Each row was made from one small tree. Brackets hold a mark, then the marks that hang from it, in the order of their numbers. Every link used is in the known rows. Write each row's tree.
Known rows
[q_407 [q_625 q_885] q_655 q_789]: [ 3.20  0.26  0.46  0.03  0.55 -1.46  1.23  0.72 -2.07  0.78 -0.68 -0.18
 -1.11  0.98 -0.89  1.95 -0.77 -1.70  1.35  1.34  0.42 -1.59 -0.18]
[q_885 [q_407 q_789 q_927] q_625]: [-4.00 -1.43  0.98 -0.24  1.39 -0.36 -0.91  0.90  1.57  1.16  1.21 -1.14
 -0.42  0.98  1.62  0.67  0.24  0.16 -0.24 -2.18  0.52  2.09  0.06]
[q_885 [q_407 q_625 [q_755 q_655]]]: [-2.57 -0.69 -0.66  2.07  0.20  0.55  0.78  1.24 -1.26  1.84 -1.30 -1.35
  0.27 -0.76  2.23 -0.26 -1.61  1.76  0.63  0.06 -0.71 -1.13 -0.45]
[q_407 q_789]: [ 0.76 -0.51 -0.03 -1.09  1.04 -1.65  0.77 -0.72  0.20 -0.35  0.92 -0.99
 -0.23 -0.04 -0.95 -0.36  0.22  1.99 -0.44  0.06  0.14  0.08  0.82]
[q_655 [q_407 q_789 q_885 q_927]]: [ 1.86  2.20 -0.75 -0.43 -1.08  0.76 -1.39 -1.75  1.76  0.22  4.18 -0.81
  0.56 -0.57 -2.80 -0.99  0.65 -1.40 -0.15 -0.16  0.11 -0.06 -1.81]
[q_625 [q_885 [q_407 [q_789 q_6]]]]: [-0.51 -2.63  0.37 -0.73  1.15  0.51  0.14  1.64  0.38  0.10 -1.80  3.58
 -0.23  2.45  1.96  1.12 -0.38  1.15 -1.01  0.87  1.30  0.97  1.21]
[q_885 q_407]: [-2.80 -2.49  0.59 -0.73  1.64  0.08 -0.07  0.06  0.26  0.01 -1.25  0.94
  0.42  1.92  1.86 -1.03  0.36  1.62 -1.91 -1.03  0.53  0.20  2.17]
[q_655 q_407 q_755]: [-0.24  0.81 -0.18 -1.31 -2.04  0.25 -1.08 -1.92  1.22 -2.64 -0.92  3.50
  2.44 -0.75 -1.06 -1.02  2.56  1.57 -0.75  0.94 -1.24 -0.68  1.51]
[q_655 [q_407 q_625 q_885] q_755]: [ 0.45  1.67 -1.43 -0.25 -2.85  0.97 -1.57 -1.66  0.54 -0.90  0.56  1.56
  1.72 -0.84 -1.64  0.09  1.71 -1.00 -0.85 -0.02 -0.90 -3.11 -0.45]
[q_655 [q_407 q_789 [q_885 q_625]] q_755]: [-0.52  1.35 -0.01 -0.60 -2.43  0.20 -3.25 -1.45  1.85 -1.36  0.95  1.34
  1.51 -1.59 -1.91  0.82  2.12 -2.58 -0.87 -0.38 -1.37  0.59 -0.57]
[q_885 q_625]: [-2.93 -2.15  1.16 -1.58  0.85 -1.27  0.29  0.16  0.11 -2.61 -1.21 -0.69
  0.27  0.33  1.20  1.04  0.61  3.16 -1.90 -1.33  0.10  1.56  2.12]
[q_625 [q_885 q_407]]: [-0.90 -3.03  1.74 -1.10  1.77 -0.19  0.90  1.26  0.15 -0.51 -2.47  3.49
  0.48  2.88  1.31  0.88 -0.21  2.24 -1.90  0.62  0.82  1.03  2.32]
[q_655 q_755]: [-0.24 -0.85  0.07 -1.41 -0.55 -1.08  0.64 -0.49  0.00 -1.92 -1.30  1.71
  1.01 -0.58  0.08 -1.06  1.95  2.77 -0.96  0.48 -0.68 -0.78  2.19]
[q_755 [q_655 [q_407 q_789]]]: [ 1.09  1.67  0.58  0.15 -1.17 -0.47 -0.81 -0.97 -2.02 -0.62  1.79  0.71
  1.71 -1.87 -0.45 -0.86  0.15  0.80  1.31  2.03 -1.79 -0.40  0.21]
[q_407 q_655 q_755]: [ 0.36 -0.22 -0.20  0.42  0.61 -0.02  1.14 -0.11  0.15 -0.87 -2.43 -1.97
 -0.38 -1.03 -0.29 -1.24 -0.16 -0.01 -0.11  0.23 -0.25  1.26  0.42]
[q_885 [q_407 q_755] q_625]: [-5.54 -2.56  0.78  0.29  1.27  0.36 -0.53  1.04  2.42 -0.42 -3.03 -0.83
  0.05  0.30  2.11  0.73 -0.35  1.76 -1.85 -2.19  0.16  3.17  0.80]
[q_407 q_655]: [ 0.59 -0.83  0.74 -0.77  0.75 -0.67  0.49 -0.35 -1.75 -1.23 -1.21 -0.63
 -0.11  0.39  0.55 -1.24  0.64 -0.45 -0.55  0.03 -0.11 -0.14  2.03]
[q_407 q_655 q_789]: [ 1.60  0.12  0.49 -0.47  0.83 -1.29 -0.02 -0.41 -1.22  0.18  0.31 -1.52
 -0.70 -0.06 -0.55 -0.96  0.36 -1.96  0.53  0.21 -0.14  0.04  0.79]
[q_407 q_655 q_755 [q_789 q_6] q_885]: [ 1.84  0.62 -1.96  1.25 -0.70  1.55 -0.88  0.51  0.34  0.59 -0.03 -2.99
 -1.75 -1.65 -0.14 -0.93 -0.66 -3.96 -0.02 -0.14  0.44  0.89 -1.78]
[q_755 [q_655 [q_407 q_789 q_927]]]: [ 1.46  2.40  0.34  0.39 -1.41 -0.12 -0.35 -0.76 -1.52 -0.19  3.53 -0.07
  1.44 -2.11 -0.72 -1.36  0.24  1.00  2.22  2.06 -1.48 -0.30 -0.87]
[q_625 [q_885 [q_407 q_789]]]: [ 0.05 -2.28  1.44 -0.83  1.99 -0.73  0.58  1.13  0.47  0.61 -1.34  2.77
  0.02  2.48  0.39  1.11 -0.41  1.02 -0.98  0.72  0.72  1.19  1.31]
[q_755 [q_655 q_407]]: [ 0.10  0.94  0.76 -0.20 -1.27  0.01 -0.50 -0.91 -2.44 -1.76  0.64  1.36
  2.20 -1.53  0.38 -1.18  0.37  2.03  0.35  1.76 -1.71 -0.50  1.21]
[q_6 q_789]: [ 0.27 -0.79  0.38 -0.95 -1.28 -2.49  1.71 -1.94 -0.50 -4.38 -0.20 -1.11
 -0.11  0.06  0.53 -0.52 -0.15  3.06 -0.08  0.20 -0.77 -0.32  2.15]
[q_176 [q_885 [q_407 q_655 q_755 q_789]]]: [ 0.64 -0.43 -0.17  0.45  2.00 -0.10 -0.49 -0.25  0.26  1.86 -1.80  3.38
 -1.80  1.01  0.83  0.03 -1.74 -1.18  0.22 -1.24  0.81  1.62 -0.25]
[q_625 [q_885 [q_407 q_655 q_755 q_789]]]: [ 0.62 -1.29  1.19  0.69  1.57  0.08  0.48  1.57  0.87  1.29 -2.82  1.24
 -0.64  1.05  0.01  0.73 -1.02 -1.82  0.15  1.09  0.38  2.27 -0.01]
[q_625 q_885]: [ 1.29 -2.08  1.48 -1.86  1.21 -1.21  2.02  0.60 -0.46 -2.12 -1.94  2.44
  0.45  1.55 -0.19  0.99 -0.02  3.76 -1.61  1.41  0.65  0.78  2.14]
[q_407 [q_755 q_655] q_885 q_927]: [ 1.28  1.04 -0.59  1.48 -0.57  0.69  1.32  0.88 -0.85  0.46  2.41 -3.47
 -0.13 -3.10 -0.48 -1.74 -1.08  1.11  0.61  0.84 -0.69  0.66 -1.95]

Which tree is each row?
[ 2.02  1.54 -1.58  0.40 -0.20 -0.46  0.79 -0.26 -0.03  2.14  4.76 -3.95
 -1.37 -0.38 -1.77  0.23 -0.66 -0.66  0.45 -0.99  0.89 -2.57 -2.48] : [q_407 q_625 q_789 q_885 q_927]
[ 1.19  1.92  0.22  0.36 -1.75  1.01 -0.92 -0.64 -2.08 -0.69  3.42 -0.25
  1.57 -1.76 -0.40 -1.68  0.14  0.01  0.60  1.37 -1.28 -0.71 -0.71] : [q_755 [q_655 [q_407 q_885 q_927]]]
[ 1.62  0.75 -0.34  0.69  0.62 -0.60  0.65 -0.16  0.65  0.51 -0.84 -2.83
 -1.00 -1.65 -1.45 -0.83 -0.52 -1.49  1.02  0.41 -0.36  1.44 -0.70] : [q_407 q_655 q_755 q_789]
[-1.36 -0.22 -0.36  0.35  0.01  0.56  0.39  0.56  2.41 -0.80  1.01 -3.97
 -0.78 -1.66 -0.69  0.23 -0.45  1.08 -1.35 -1.73  0.47  2.60 -1.76] : [q_407 q_755 [q_885 q_625] q_927]
[ 0.82  2.25 -1.46 -0.02 -1.80  1.39 -0.57 -1.73  0.75 -0.06  3.23 -1.08
  0.74 -0.05 -1.74 -0.19  0.40 -0.05 -0.48 -0.65  0.41 -2.42 -1.67] : [q_655 [q_407 q_625 q_885 q_927]]
[-2.09 -1.65  1.27 -0.75  1.86  0.02 -1.08  0.43 -0.96  0.17 -0.98  3.80
 -1.49  2.38  2.94  0.85 -0.75 -0.70 -0.37 -2.66  1.35  1.93  0.98] : [q_176 [q_885 [q_407 q_655 q_927] q_625]]
[ 1.30  1.79 -1.08  0.40 -1.17  1.23  1.52 -0.51  2.53 -0.79 -0.16  0.93
  0.77 -0.47 -2.30  1.20 -0.58  3.07  0.68  1.32  0.49 -0.20 -2.05] : [q_655 [q_407 [q_625 q_885] q_755 q_927]]
[ 0.39  2.32 -0.31  0.62 -1.90  0.42  0.32 -0.61 -2.52 -0.40  2.63 -0.23
  1.48 -1.63  0.25 -0.70 -0.12  2.12  1.97  1.57 -1.18 -2.44 -0.69] : [q_755 [q_655 [q_407 q_625 q_927]]]
[-1.99 -0.73 -0.24  0.58 -0.20  0.37 -0.71  0.50 -1.51  1.35 -2.10  1.00
  0.07  1.17  2.16 -0.58  1.05 -2.46  0.20 -0.71 -0.48 -2.55  1.36] : [q_885 [q_407 q_625 [q_655 q_755]]]
[-0.21 -1.72  0.67 -0.82  2.13 -0.14 -0.65 -0.45 -1.73  0.45 -2.02  5.11
 -1.07  2.78  2.44 -0.29 -0.81 -0.40 -0.97 -1.52  1.16  0.32  2.03] : [q_176 [q_885 [q_407 q_655]]]
[ 1.57 -0.25 -2.15  0.55 -0.31  0.46  2.07  1.40  1.22  0.10 -1.67  0.00
 -1.28 -0.39 -0.20  2.36 -1.59  2.89  0.71  1.33  1.29 -0.49 -1.79] : [q_407 [q_625 q_885] q_755 [q_789 q_6]]
[-1.58 -0.46  0.47  0.16  0.03  0.78 -0.72  0.64 -0.31  0.94 -0.59  1.19
  0.28  0.77  1.88 -2.18  1.68 -2.31  0.54 -0.39 -0.25 -0.31  1.32] : [q_885 [q_407 [q_655 q_755] q_927]]
[-4.28 -2.32  1.25 -0.49  1.53 -0.75 -1.41  0.64  1.12  0.46 -0.64 -0.35
 -0.20  1.26  1.86  1.19  0.02 -0.14 -1.23 -2.17  0.14  2.00  1.12] : [q_885 [q_407 q_789] q_625]
[-0.98  0.68  1.15  0.01 -1.66  0.34 -2.03 -0.31 -2.12 -1.78  1.19  0.02
  1.80 -1.86  0.59  0.13  0.15 -0.35 -0.61  0.50 -1.64  0.55  0.27] : [q_755 [q_655 [q_407 [q_885 q_625]]]]
[-0.82  0.32 -0.24  1.53  1.04  0.81 -0.03  0.64  1.64  2.69  0.35 -2.26
 -1.03 -0.20  0.29 -1.69 -0.47 -2.63  1.48 -0.66  0.32  1.68 -1.38] : [q_885 [q_407 q_655 q_755 q_789 q_927]]
[-0.61 -0.88  0.57 -0.71  0.59 -1.18 -1.03 -0.08  0.45 -0.40  1.58 -2.58
 -0.69 -0.41 -0.64  1.29  0.06 -1.07 -1.73 -1.72  0.13  1.31 -0.23] : [q_407 q_789 [q_885 q_625]]
[ 0.82 -1.32  1.59 -0.20  0.76 -0.47 -0.40  1.37 -0.50  0.86 -2.43  3.72
  0.18  1.67  0.58  0.54  0.72 -2.69  0.27  1.28 -0.26  0.70  1.47] : [q_625 [q_885 [q_407 [q_655 q_755] q_789]]]
[ 1.60  0.54 -1.28  0.16  0.05 -0.87  0.29 -0.52 -0.64  1.54  2.69 -3.09
 -0.99 -0.02 -1.47  0.83 -0.72 -0.82 -0.69 -0.92  0.43 -2.57 -1.32] : [q_407 q_625 q_789 q_885]
[ 0.70 -1.73  1.88 -0.38  1.70 -0.42  0.08  1.31 -0.69  1.04 -1.86  2.37
 -0.38  2.41  0.68  0.66 -0.30 -2.21 -0.22  0.85  0.48  1.15  1.36] : [q_625 [q_885 [q_407 q_655 q_789]]]
[-1.97 -0.53 -2.04  0.53  0.18  1.31 -0.07  0.81  0.49  2.39  1.87 -0.75
 -1.05  1.43  2.47 -0.13 -0.43  0.64  0.89 -1.18  1.47 -2.07 -1.05] : [q_885 [q_407 q_625 [q_789 q_6] q_927]]
[-0.37  0.41  0.67 -0.09 -1.14  0.25 -1.44  0.73 -0.75 -0.74  0.84 -1.47
 -0.35 -1.15  0.33 -0.39  1.84 -3.97 -0.09 -1.15 -0.57  0.56  0.03] : [q_407 [q_655 q_755] [q_885 q_625] q_927]
[-0.14 -2.45  1.96 -0.60  1.78  0.06  0.26  1.46 -1.04 -0.10 -3.03  3.03
  0.07  2.83  1.58  0.48 -0.05 -0.98 -1.01  0.79  0.54  1.02  2.29] : [q_625 [q_885 [q_407 q_655]]]
[-2.50 -0.85 -0.58  0.18  0.89  0.55  0.86  0.35  0.18  1.69  0.92 -0.76
 -0.20  1.72  1.63 -0.41 -0.25  1.73 -0.07 -1.41  0.95 -1.97  0.18] : [q_885 [q_407 q_625 q_927]]
[ 1.01  0.68  0.25 -0.43 -0.58 -0.25  0.43  0.11 -1.01 -0.79  0.22  0.17
  0.06 -0.77  0.13 -2.19  1.98 -0.92  1.13  0.51 -0.49 -0.68  1.10] : [q_407 [q_655 q_755] q_927]
[ 1.05 -0.68 -0.70  0.19  0.46 -0.48  2.98  0.85  0.86 -0.67 -2.60 -0.16
 -0.33  0.10 -0.97  2.02 -1.44  4.21 -0.36  1.04  0.59 -0.31 -0.52] : [q_407 [q_625 q_885] q_755]
[ 0.74 -0.37 -0.42  0.09  1.80 -0.66 -0.54 -0.40 -1.83  2.50 -0.58  3.57
 -1.96  2.51  1.58  1.07 -1.70 -1.72  0.49 -1.70  1.15 -1.46  0.09] : [q_176 [q_885 [q_407 q_625 q_655 q_789]]]
[-1.09 -0.32 -0.20  0.93  0.93 -0.17 -0.71  0.31 -1.27  2.81 -0.17 -1.19
 -0.98  1.47  1.40  0.07 -0.50 -3.24  0.69 -1.10  0.25 -1.86  0.01] : [q_885 [q_407 q_625 q_655 q_789]]
[-0.53  1.47 -1.65  0.46 -1.33  0.90  0.41 -1.74  2.08 -1.06 -0.91 -0.57
  1.01 -1.02 -1.65  0.27 -0.21  2.69 -0.30  0.06 -0.28 -0.94 -1.02] : [q_655 [q_407 q_625 q_755]]
[ 1.35  2.98 -0.52  0.96 -1.82 -0.11 -0.03 -0.61 -2.13  0.78  3.85 -0.86
  1.12 -2.07 -0.71 -0.28 -0.37  0.91  2.83  1.70 -1.34 -2.27 -1.68] : [q_755 [q_655 [q_407 q_625 q_789 q_927]]]
[ 2.21  1.59 -0.07 -0.10 -0.61 -0.86  0.12 -0.14 -0.49  0.63  1.71 -0.69
 -0.47 -1.34 -1.01 -1.67  1.72 -2.38  2.22  0.69 -0.66 -0.49 -0.18] : [q_407 [q_655 q_755] q_789 q_927]
[-1.24  1.46 -0.51  0.28 -1.48  1.71 -1.26 -0.97  3.39 -1.47  1.21 -1.79
  0.70 -1.74 -1.89  0.08  0.30  0.02 -1.01 -1.17 -0.05  2.40 -2.11] : [q_655 [q_407 q_755 [q_885 q_625] q_927]]
[ 1.16  0.83 -2.09  0.48 -1.73  0.18 -0.51  0.34 -1.91  0.32 -0.46  0.08
 -0.93 -0.78  1.34  0.14  0.96 -2.52  1.99  0.49 -0.16 -3.28 -0.24] : [q_407 q_625 [q_655 q_755] [q_789 q_6]]
[-0.27 -2.05  1.31  0.32  1.55  0.51  0.81  1.66  0.53  0.15 -4.02  2.02
 -0.21  1.53  0.92  0.37 -0.71 -0.50 -0.78  0.87  0.42  2.19  0.91] : [q_625 [q_885 [q_407 q_655 q_755]]]
[ 0.49  2.35 -1.93  0.71 -1.24  0.42  0.08 -1.80  2.56  0.24  0.44 -1.21
  0.63 -1.59 -2.67  0.66 -0.47  1.32  0.73  0.26 -0.38 -0.74 -2.16] : [q_655 [q_407 q_625 q_755 q_789]]
[ 0.64  1.69 -0.95  0.06 -0.85  0.34 -0.38 -1.78  3.18 -0.75  0.07 -0.34
  0.92 -1.59 -2.80 -0.44  0.13  1.36 -0.01  0.57 -0.54  1.41 -1.17] : [q_655 [q_407 q_755 q_789]]
[-0.12  2.39 -1.91  0.70 -1.43  1.38  0.89 -1.48  2.57 -0.36  0.99 -1.26
  0.79 -1.34 -1.94 -0.18 -0.13  2.85  0.74  0.01  0.06 -0.83 -2.09] : [q_655 [q_407 q_625 q_755 q_927]]
[ 1.96 -0.62  0.73 -0.39  0.51 -0.83  1.71  0.88 -2.61 -0.51 -2.06  0.56
 -0.60  1.52  0.26  1.66 -0.58 -0.18  0.16  1.14  0.48 -1.77  1.12] : [q_407 [q_625 q_885] q_655]
[ 3.61  1.17  0.21  0.35  0.41 -0.95  1.81  1.05 -1.58  1.47  1.48 -1.08
 -1.40  0.62 -1.14  1.40 -0.77 -1.54  2.47  1.26  0.80 -1.57 -1.35] : [q_407 [q_625 q_885] q_655 q_789 q_927]
[-0.44  0.39 -0.07  1.04 -0.13  0.94 -0.30  0.86  0.93 -0.29  0.38 -4.49
 -1.26 -1.75 -0.43 -0.23 -0.35 -2.89 -0.27 -1.56  0.14  2.59 -1.74] : [q_407 q_655 q_755 [q_885 q_625] q_927]
[-0.62  0.79  0.21 -0.71 -1.02  0.21 -2.60 -1.52  1.59 -1.16  1.71 -0.57
  0.89 -0.60 -1.79  1.02  0.63 -1.75 -1.46 -1.11 -0.37  1.31 -0.75] : [q_655 [q_407 q_789 [q_885 q_625]]]
